Each row comes from the steps of one walk. Every step used is in the known rows, and no mark comes twice. Write the walk behind each row, first mark first.
(in the rows, 128 means zero)
Known rows:
povalen kala galo maku konip: [119 142 124 158 132 139 136 113 125 104 111 156 112  44 116 138 109 137
 101 120 131 101 137 124 131 130]
vivil nedofoz meru galo povalen: [135 144 158 117 141 132 147 122 117 120 126 128 135 185 130 132 136 123
 149 144 127 120 113 115 130 125]
kifa vivil konip: [110 115  94  90 117 115 107 128 138 122 127 129 133  88 125 141 127 134
 118 143 145 128 119 154 119 143]
vivil konip nedofoz meru galo: [125 141 121 119 135 165 115 130 133 100 128 121 136 136 126 135 120 120
 139 135 130 113 106 131 135 138]
galo povalen kala vivil: [143 116 136 140 131  80 128 135 126 154 130 145 131 128 144 133 146 127
 119 128 134 148 133 136 138 135]
vivil gefo meru galo maku: [112 132 137 108 128 154 111 136 131 124 120 113 127  65 116 109 119 132
 142 124 118 124 142 122 131 121]
konip nedofoz meru: [128 129 135 104 130 136 131 112 125 124 115 120 146  50 139 136 130 120
 128 134 132 122 113 126 148 124]
maku konip: [110 116 117 108 121 112 137 115 117 122 119 129 123  92 117 135 112 136
 109 128 128 139 137 134 123 139]
gefo meru galo maku konip: [119 154 143 142 125 166 140 121 118 118 124 133 122 118 109 126 110 124
 126 112 114 110 143 129 132 133]
povalen kala galo: [116  97 109 152 139  92 135 117 133 125 122 142 122  89 141 135 109 140
 119 116 134 120 133 124 136 133]
konip nedofoz: [121 135 133 126 128 113 135 112 123 127 136 124 138  77 139 140 126 132
 131 140 128 151 116 131 134 129]
nedofoz maku: [120  70 138  99 128 117 107 121 128 117 101 116 131   4 126 130 125 133
 121 136 119 145 138 132 146 119]
gefo meru galo maku: [118 143 150 128 131 150 134 123 127 124 120 131 134  86 121 126 116 124
 142 111 114 118 141 126 143 131]
povalen kala vivil galo gefo: [137 105 107 128 126 133 118 115 152 143 129 140 120 113 128 142 139 139
 110 145 133 133 134 119 134 112]
meru galo povalen kala vivil: [139 120 140 167 134  86 138 147 129 144 134 149 126 210 138 129 139 133
 129 120 130 143 135 132 111 139]
maku konip nedofoz meru: [130 144 126 115 122 151 138 108 115 115 118 121 135  86 126 138 121 119
 114 135 131 114 117 128 134 126]
meru galo gefo: [117 116 122 106 130 134 130 135 142 125 123 121 129 139 115 124 123 148
 127 146 128 133 132 125  89 119]
kala galo: [101 104 116 111 129  81 136 106 130 114 119 129 121 104 138 126 112 137
 125 129 131 134 130 129 124 139]
nedofoz meru galo: [113 101 130  96 133 131 135 133 127 117 100 123 135 133 126 124 113 127
 131 117 127 110 133 122 119 132]
maku konip nedofoz meru galo povalen: [135 176 146 149 129 143 154 127 103 113 138 127 133 210 123 125 130 124
 133 138 132 119 115 120 109 131]
gefo meru galo povalen kala vivil: [147 123 138 177 134  98 136 142 127 162 149 141 130 228 145 126 138 119
 141 103 123 133 138 133 139 136]
maku konip nedofoz: [122 150 124 140 122 127 144 107 113 119 140 126 128 103 125 141 120 134
 118 139 127 145 119 133 118 131]
bemaz gefo meru galo povalen: [123 127 131  91 127 101 159 128 125 149 140 103 137 235 129 115 124 136
 150 105 125 140 139 124 143 129]
bemaz galo povalen: [113 128 140  82 132  71 149 124 116 118 129 130 140 137 128 115 130 141
 141 131 137 157 133 123 105 137]
meru galo povalen kala vivil gefo: [132 111 126 147 130  92 118 163 133 144 135 132 117 186 130 115 142 141
 130 133 135 147 135 129 100 128]

Which walk is each row?
[119  87 130 109 121 133 115 121 117 111 107 119 118  35 114 132 120 133
 106 137 119 138 138 134 133 126]
nedofoz maku konip
[136 157 120 126 124 186 141 126 132 112 128 116 130 156 109 132 126 131
 117 149 129 102 111 121  85 112]
maku konip nedofoz meru galo gefo
[137 176 131 164 132 180 137 109 123  97 110 150 125  34 126 141 118 117
 106 123 133  80 114 118 141 118]
povalen kala galo maku konip nedofoz meru
[117 152 144 102 125 176 137 129 121  98  91 137 125  85 103 126 111 123
 111 120 124  92 136 123 114 129]
nedofoz meru galo maku konip
[109 123 133 115 132  62 140 111 116 124 133 130 124 143 140 119 127 137
 137 140 137 144 130 124 131 141]
kala galo povalen
[132 114 126 157 139 116 122 151 118 155 149 120 125 172 133 109 130 138
 149 119 131 133 145 119 139 121]
vivil gefo meru galo povalen kala
[109  98 115 110 128 124 115 138 130 136 133 104 123 138 126 108 116 134
 145 120 123 134 141 125 123 127]
vivil gefo meru galo
[115 103 127 134 131 119 137 124 126 138 133 120 131 164 132 124 112 129
 145 106 117 130 140 129 134 137]
gefo meru galo
[126 127 130 151 142 103 139 109 111 138 141 146 126 150 136 134 130 142
 136 134 137 144 145 107 166 125]
vivil galo povalen kala
[122 114 112  86 117 126 115 103 151 132 123 127 118 124 121 135 140 135
 116 159 130 147 131 121 122 121]
kala vivil galo gefo
[119 193 152 164 126 171 146 121 117  98 133 139 128 115 106 136 115 134
 123 135 119 124 120 126  98 129]
meru galo maku konip nedofoz
[154 124 132 142 130 126  97 140 137 107 144 136 139  99 132 135 154 122
 130 142 131 149 105 140 125 126]
bemaz galo povalen kala vivil konip nedofoz maku
[138 117 115 106 125  82 119 146 135 150 140 124 130 146 139 106 145 127
 136 116 135 145 134 128 120 124]
bemaz galo povalen kala vivil gefo meru
[148 180 134 155 123 198 128 104 129 109 113 154 126  73 123 152 134 108
 102 130 128  99 120 115 154 116]
povalen kala vivil galo maku konip nedofoz meru
[156 155 149 175 135 127 138 144 128 136 136 143 139 201 144 135 148 116
 134 124 133 117 114 125 120 126]
konip nedofoz meru galo povalen kala vivil
[142 100 138 118 114 143 116 113 135 115 119 130 115  68 119 150 137 115
 106 149 110 146 110 142 128 121]
kala vivil nedofoz maku konip
[128 118 131 119 120  90 118 145 130 153 144 111 119 211 132 101 142 123
 147 130 126 150 133 132 114 135]
kala vivil gefo meru galo povalen
[115 106 117  82 124 120 152 127 139 138 125 101 133 182 125 124 107 134
 138  96 119 128 140 128 138 128]
bemaz gefo meru galo
[128 139 118  93 130 157 108 114 130 110 121 118 140  52 131 140 127 117
 129 141 136 122 105 138 162 134]
vivil konip nedofoz meru
[141 109 128 121 131 114 114 166 133 139 113 127 123 171 131 111 144 127
 126 127 139 119 131 123 112 122]
nedofoz meru galo povalen kala vivil gefo
[132  91 106 150 126 122 110 152 147 150 134 123 117 158 134 118 127 125
 130 105 121 128 138 135 125 126]
povalen kala vivil gefo meru galo
[160 159 127 199 134 132 117 139 130 146 175 139 132 231 145 136 147 112
 149 119 126 134 112 142 150 140]
gefo meru galo povalen kala vivil konip nedofoz
[146 105 103 139 125 149 115 108 152 159 140 133 122 124 135 138 139 123
 120 130 125 122 138 121 161 110]
povalen kala vivil galo gefo meru
[140 127 139 182 143 111 141 136 114 154 151 138 134 198 142 125 127 130
 149 104 127 126 144 121 150 127]
gefo meru galo povalen kala
[109 108 102 119 115 121 123 146 139 145 140 108 132 167 127 115 122 135
 139 124 136 120 132 135  88 124]
kifa vivil gefo meru galo
[119  99 115 108 117 110 112 143 144 143 131 109 118 167 131 111 127 123
 136 119 119 140 133 136 114 134]
kala vivil gefo meru galo
[151 144 134 153 132 131 119 158 132 136 135 126 128 183 138 117 150 124
 135 137 138 124 112 122 108 117]
konip nedofoz meru galo povalen kala vivil gefo
[161 148 125 132 131 135 105 132 130 135 135 141 136 111 143 139 156 108
 124 139 141 124 103 141 165 135]
galo povalen kala vivil konip nedofoz meru
[129 179 146 110 123 184 133 110 116 103 105 131 136  13 115 139 126 118
 112 139 128 105 116 126 138 122]
galo maku konip nedofoz meru
[122 146 128 118 111 160 116 141 136 127 120 123 110 127 105 112 126 121
 119 122 116 124 136 137 108 132]
kala vivil gefo meru galo maku konip
